Known rows, with every step that occurs:
N/R/W: [ -2 -16  22  -4 -22  15  -1 -14  11   3   1  -3  41   7   6 -17 -15 -61
 -29  15  33 -19   8   0 -14   4 -10  29 -13   1  -6   5  -4]
M/R/L/T/W/F/N: [  3  -4 -24  -8  11  -2 -11 -20  33   5 -30  -6 -14  -4   7 -29   3 -22
  37  15  12  12  -1   9  -2   9  16  16  15  35  -3  15 -26]
B/K/D/R/L/T: [  1  18 -16 -21  -6 -29  -8  -3  -4  -5 -28  -7  23   5  18 -30   7  49
  51   0   9  16   1   3   7 -12   3  27  30  -2  23   9  -3]
N/R/W/F/L: [ -1 -32  26 -11   1   8 -13 -23  11  -1   3   3   9   1 -10  -2  -3 -53
 -10  25  26   2  19  -3 -21   5  -2  35   3  14   1   4  -2]
D/R/W/F: [  7  -9  22   1   7  14  -8  10  17  20 -25   3 -14   6  25 -14 -12 -45
  20  18  25 -15   9 -18 -10  -2   0 -13   7  27  17  -4   2]
K/B: [  1  -4  19  -1 -10   4   7  -6   2 -54  -1  -8   9   8  21  -8  -1 -22
 -31 -12  -5  -7   6   9 -22   1   0  16 -16   5   9 -11  18]
B/K/D/R: [  5   7   1  -4 -10 -25   0  -5  11  -4 -34   6  -4   5  12  -9   5  -3
   9  -3  15   2  -2   0   1 -12   0  21  15 -17   8 -10  -3]
N/R: [  6 -20  21   2 -16   7  -8 -11  14 -12   4   5  17   6  10 -12  -5 -43
 -32   4  33  -6   7  19 -13   9  -4  25 -10  -9 -12  -1  -4]
G/T/W/R: [ 10 -11  19   7   7  10 -20 -22  43  -4 -43  -2  -1   5  19 -11 -14 -39
 -17  10  22 -18  17  -5  -4   7   6   6   0   6  -1  -9  -5]
F/G/T: [  9  -5  -5  -5  26   4  -6   2  13   3 -11  -7   3 -11  -1  -4   2 -11
  -7 -17   7 -15  18  -5   2  -1  -4  13   1   7  10   2  18]
R/A: [ 11  -7   3  -5 -23  20   9   5  12 -20   2 -15  12   0  21  -9  -8 -30
 -33   6  16  -5   6  -2  -2  -3  -1  30 -16   6  15   5  19]
K/D: [  6  -1  18  -1 -25  -5  -3  -7  14 -32  -3  -8   4   9  12 -10  -1   7
 -20  -4  -6 -10   3  12 -16  -5   7  28  -8 -22   6  -4   4]
F/L/T/W: [ 11 -10 -15  -2 -12   0 -11 -44  16 -20 -18  -8 -23 -14  12 -23   0  31
   3  -8  -1   5  22   9 -11  10   5  54  -4   9 -27  -6   8]
G/F/A/R: [-10   1   5  -1   8   4  -9  16  18  18  -7 -14 -33  -4   0  -6  -8  -1
  13 -15   8   5   7   0  14  -9 -19  -7  -3 -17   4  -8  35]
B/K/D/R/N/F/G: [-20 -11 -20 -20   7 -36 -14   7  12   2 -21  10   3 -10  -2   1  32  -1
  34  10  16 -16  -7 -16  14 -16 -12  22  41 -18  20 -12 -22]
B/K: [ 20   1  -1  -3 -10   5  10 -12  -2 -22 -30   3 -11  -4  10 -19  -4 -38
 -43  -1  31  -5   1   8 -14  -2   3  29  -4   6  -4   1  13]
F/N/R: [ -1 -29  15  -3   0  -3  -4 -17   4 -21  10  10   5  -3  -3  -3   6 -51
 -26  -9  24   6  10  31  -4   6  -5  28  -6  -2 -12   0 -24]
T/W/R/D: [  2 -16  13   0 -10   8 -28 -34  56   3 -22 -10  -6   1  36 -19 -17 -37
 -29  28  29  -3   3  -6 -12   3   1  20  -9  -6   2  -6 -16]
M/R/D: [ 10   3  -5  -1 -28   9  -2   1  55  15   1 -19  22   1  20 -21 -12 -61
 -18  22  30  -3  -9  -7 -11  -2  -6  12 -20 -17   6  16  14]
B/K/D/R/N/F: [-10  -6   2 -15 -28 -28  -8  17   7 -10 -23  10  16   4  12  -5  24 -16
  23  22  24 -26  -7 -10   8 -17  -5  13  32 -22  25 -14 -15]
T/G: [  6  -9  -1  13  -5  14   9 -19  18   9  -6   0 -20   1  22 -12  -9 -10
 -38   5  20 -18  11  12 -10  12   9  27  -1   6 -12   0 -11]
B/K/D/R/N: [ -2   4  -6 -10 -14 -20  -3   9   6  -6 -33  -1  17  -6  19 -12  13 -10
  10  10  12 -11  -7  -7  12 -20  -6  19  19 -15  30  -4 -16]
D/R/W/F/A: [ -2 -11   8  -3  22   6   1   8  18  26 -17  -4 -24  -5  17  -4 -15 -52
  40   2  11  -3  14 -17   2  -5 -12  -2  13  23  19  -6   3]
N/R/L/T/W/F/G: [-13 -23 -16 -17  28  -8 -35 -34  19  21 -21   3   0  -4   8 -27   6  26
  30  15  22   5  10   8   2  15   9  37  26  28  -7   3 -32]
W/F/A: [  9 -15   9  -3  16   9   3   1  14 -15  -9  -3 -42  -5  11  -3  -7 -33
   1  -6   5   1  10  11 -10   1   4  13   3  12   9  -6   8]
W/F/L/R/A: [  7 -16  10 -14  -6  12   9 -24  23   2   1 -11 -24  -6  12  -3  -3   0
  -8  13  10  19  15  -1  -9   4   0  36   7   9  -7   8   7]
N/F: [ 10 -17  19   1 -29   7  -6   4  12 -30   5   7  -9  10  11  -8   4 -32
 -21   7  27 -25   6   8 -21   7   3  11   1  -5  -8  -9  15]
B/K/D: [  9   6   5  -9 -21 -15   8 -15   3 -31 -29  -1   1   5   4 -13   3  -5
 -28   2   8  -6  -4   9 -12 -11   8  39   3 -17   5  -3   2]
W/T/G/F: [  2  -8  17   8  23  13  -4   6  14   8 -22  10 -28   7  11 -16   8  -2
  -8   6  13 -35  13   1   1   8  22  17   9  12  18  -4  -8]
T/G/F: [  1  -5   0   7  -2  14 -10   1  12  16 -12   3 -11   6  15 -13   0   4
 -13  -5  12 -29  19  -6  -2   8  11  14  10   7  -1   0   9]
L/R/W: [  4   4  18  -2 -28  23  17 -24  17  17 -11 -12  10  -1  22 -29 -22 -21
 -25   4  18 -17   8  -5 -18   6 -13  20  -9   2 -22   9   2]
M/R/W: [  9   7  -1   5 -20  23  12  -5  40   8 -14 -16  27   1   4 -23 -22 -84
 -19  17  24 -13  -3 -16 -19   2 -10  17 -19   3  -6  18  16]
F/G: [  6 -10  -9   0  21   8  -7 -15  13 -11  -2  -4 -23 -15   4 -10  -1 -12
 -23 -17   9   1   8   5 -11   4  -5  27  -5   5  -7   1   9]

Rows:
[-10   6 -38  -8  17   0 -10  -4  19  26  -7 -11  17  -2  -1 -28   8   6
  47  -3   5   4  12   1  10   8   7  20  26  21   3  29 -10] -> M/R/L/T/G/F/N
[ -2   1  -8  -2  -1  10  -7  -7   7  15 -22  -3  -8   6  24 -34   1  43
  17  -7   5 -26  22  -2  -1  10  15  24  13  14  -8   5   2] -> L/T/G/F
[ -5 -33   8  -8   5  -8 -29 -21  10   2  -8  13  -3   2   0  -2   8 -39
  -7  19  27   3   9  21   1   9  10  19  18  25   4  -3 -39] -> T/W/F/N/R/L
[  2 -10   9 -14  36  13  -4   6  13  21 -27  -7   4  -5  -2  -7  -3 -32
   8  10   9 -29  18 -28  -4  -5   2   2   9  32  27   5   8] -> R/W/F/G/T
[  6  -1  13  -8 -35   8   3 -18  33  24   4 -16   5  -2  38 -27 -14   3
 -24  10  23  -5   3   3 -12   1  -8  18  -9 -16 -10   8   1] -> L/R/D
[ 11  -9   5  -2  -6   8  -9 -24  21  -5 -46   2 -38   4  33 -35  -4  18
   8  12  11 -19   8   7 -13  11  24  21   2  28 -12 -11 -14] -> L/T/W/F
[  1  -9  -3   0 -33  12  -4  21  39 -14   1  -5  23   0   8 -14   7 -77
  -8  29  33 -31 -11  -6 -11   2  -7   5   1 -13   4   8   2] -> M/R/N/F
[ -5  -4  20   2  17  22   3   4  12  22 -27   2  -2   7   7 -21  -1 -22
  -5  19  12 -47  15 -19  -1   2  14  19   6  22  24   3  -7] -> R/W/T/G/F
[ -4  -6  16 -13  11  10  -1 -23  14  13 -17 -16 -39  -4   3 -27 -11  23
  26  26  16  16   7  -2 -11  -2  -3  14  -2  18   0   4   7] -> A/R/W/F/L/T
[-18  10 -22 -11   2  -3 -25  -1  16  33 -20 -24 -14  -7   9 -28  -7  54
  54  -7   2   9  10  -4  26  -4 -14   6  15   2   4  -2  23] -> G/F/A/R/L/T/W
[ -4 -17  12   3  37   3   0  -2   4  -1 -16  15 -40  -2  -2  -6  19 -11
  -2  -5   3 -23  16  12   8   5  20  18  13  19  18  -3 -28] -> W/T/G/F/N
[  3   4   9   2  -9  12 -12   5  13   5   8 -17  -8   2  11 -16 -12   2
 -21  16  31  13  -6  15  -1  -3 -11  -9  -6  -5  13   8  20] -> A/R/L
[-10  -9  -6 -10 -13  -1 -12 -31  31  58  11 -12  -3  -7  16 -12   1  42
   3   4   9  -4  27 -14   1   6  -4  33  20 -13 -14   9   4] -> T/G/F/L/R/D
[  3 -13  11   0   4  14 -23  -7  38  -7 -42  -9  20  -8  25 -14  -5 -44
 -15  23  18 -30  12 -13   6  -1  -1   4   2   8  20  -4 -19] -> G/T/W/R/N
[ -3 -32  10  -7  -1  -2 -35 -15  37 -23 -16   0  12  -9   0   7  13 -41
   6  29  20 -25  23 -16  -2   2  -3  17  22  -2  10 -11  -8] -> G/T/W/R/N/F/L
[ -2 -11  -1  -4   2  15 -19 -31  34 -25 -42 -11  -4 -11  39 -41  -7  -5
   1  19  13 -11   3   2  -6   6   3  28   0  13  -1   0 -36] -> L/T/W/R/N
[  6  -7   1   4  -6   9 -12  22  13   0  -8  -4   5 -11  33 -14   3 -32
   4   3  18 -15   4  -5   6  -5 -12  -6   4   2  21  -1  -3] -> D/R/N
[ -4 -24  18  -4 -12   6 -29   0  40 -12 -30   2  20   3  18  -6   6 -49
  -2  36  30 -47  11 -16   2   2   1  -1  18   1  15 -13 -18] -> G/T/W/R/N/F
[  6 -15  15  -4   3  23  -4 -10  33 -32  -9 -13   3   4  23 -10 -15 -51
 -30  15  24  12   4  -1 -10   0  -1  27 -11   4  14   7   1] -> W/R/A
[-19  -7  13  -2  28 -16 -15  -5  21  34 -13   3  -3   5  -9   2  16  23
  54  11 -14 -18  26 -27  12  -7   6  30  31  -4  31  -7 -12] -> K/D/R/W/T/G/F/L
[ -1 -21  -2  -4   5   0 -13  -7  15 -18   9   7 -22  -4  -3  -2  11 -16
  -9  -5  20 -16   8   2 -14   8  -3  21   9  -2 -13  -8  10] -> N/F/G
[-17  -1  -2  -7   5   9 -11  30  12  15  -6 -21 -14 -16   7  -9   1  -6
  14  -3   5  -7   1  -8  24 -16 -26 -10   2 -15  26  -2  21] -> G/F/A/R/N
[  5 -12  16  -5  -5   3 -28 -18  56  18 -32 -12  19   5  30 -13 -14 -33
 -12  28  26 -18  13 -16   2  -3   3   7  -3  -3  18  -5  -8] -> G/T/W/R/D
[  5 -14  11  -6 -15   6 -20  -2   4 -10  19  -3  42   7   7 -13  -4 -32
 -23   9  35   3   8  19  -9   7  -5  22   2  -2   8  13   3] -> N/R/L
[-21 -15   0 -12 -17 -26 -10  24  20  -7  11  -6   9  -3  12  10  17  -8
  51   2  -5 -19   4  -5  15 -14 -18  11  28 -31  26 -17 -13] -> K/D/R/N/F/A
[  9  -4  -3 -13   0   4 -23  -8  -5 -28  -4  -9  -8  -7   3 -24  10  37
  31 -23  -8   5  29  -3 -11   2   4  31   6   7  -4   6  40] -> G/F/L/T
[ -5   3  16  -2 -20  -8  -5   2  19   9 -11  -8  24   9  17 -10  -7 -12
  22   5   0 -14   8 -16  -3 -11  -9  12   2 -11  16  -5   0] -> K/D/R/W
[-14  12 -12 -18  12   0 -18  17   3  16  -1 -27  -6  -4   5 -27  -5  51
  56 -13   3  19   9   2  19  -9 -17  -1  13  -2  19  10  34] -> G/F/A/R/L/T
[ -9 -18  -8 -11  18 -10 -22  33  18  23  -4   4  18 -13   8   5  24 -22
  44   4  22 -35  15 -24  22  -7 -17 -15  32   1  28  -8   1] -> D/R/N/F/G/T
[  2   0  14   4 -13 -15 -11   2  22  -5  -7  -1  -2   9  20  -6   1   8
  18  -7   0  -2   6   4  -2  -6  -1   9   4 -22   9 -11   0] -> K/D/R
[-12  -4  -3  -2   1   9   6  10  19   9   1 -23 -23 -21  13  -9  -9 -18
  -8   6  14   4  -8  10  17 -12 -28   2 -10 -16  16  -2   1] -> F/A/R/N
[  6 -14  22  -6  -1  11 -21 -15  42 -14  -4 -13   2   3  32 -20 -15 -42
 -25  22  30   8   3   1 -19  -2  -1  13 -11 -10  16   7  -5] -> W/R/D
[ -6  -3   1  -6  18  -3 -15   7  30  47 -26 -16 -24  -2   4   1 -10   2
  27  20  16  -1   7  -4  25  -7  -5 -19  17  12  28  -9  10] -> G/T/W/F/A/R/L
[-22 -30   2 -12  -3 -12 -20 -11  18  42  12   5  23   2   6  -2  13 -16
  -3  10  26 -15  18   3  16   1   0  27  15  -5   9   3 -33] -> T/G/F/N/R/D
[ 10   6 -10  -7   0   2 -18   8   3   2  -3 -11  12   0  32 -32  -3  25
  48  -8  18  13  11   5   2   2  -3   4  15  17  15  12  11] -> D/R/L/T
[ -4 -20  -8 -14  -9 -10 -20   6   8 -18   9  -1   0 -14  17 -14  22  14
  58   6  14  -5  17  -3   2   0 -11  18  26   2   6  -4   2] -> D/R/N/F/L/T
[-10 -20 -14 -10  -3  -4 -21   7  22  12 -19   0  16 -15   3   1  21 -18
   4  16  14 -55  13 -23  16  -1  -6  12  20   4  11 -14  -6] -> R/N/F/G/T/W
[-12 -28   9 -10   8   6 -14   1  28 -39   4  -6  -7  -9  11  -2   1 -62
   7  14  19  -9   5   4  -8  -1 -16  15  15 -10  15  -4 -15] -> W/R/N/F/A
[  8 -12  17  13  20  14  14 -14  22   0 -16   8 -35   2  17 -15   0 -13
 -30  14  20 -25   5  18  -6  12  20  29  -1  11   9  -3 -29] -> W/T/G
[-17  -6   2   3  42   4   3  13  21  54 -24   2 -19  -4   7  -5  -2 -25
  54  -2   4 -27  22 -26  25  -2  -6  10  25  17  29  -6 -11] -> D/R/W/T/G/F/A
[ 10   2 -11   5 -18  20   2  13  38  -8  -9 -16  24 -11  16 -22  -4 -71
 -21  17  21 -14 -11  -3  -8  -1  -9  11 -13  -7   8  17   3] -> M/R/N
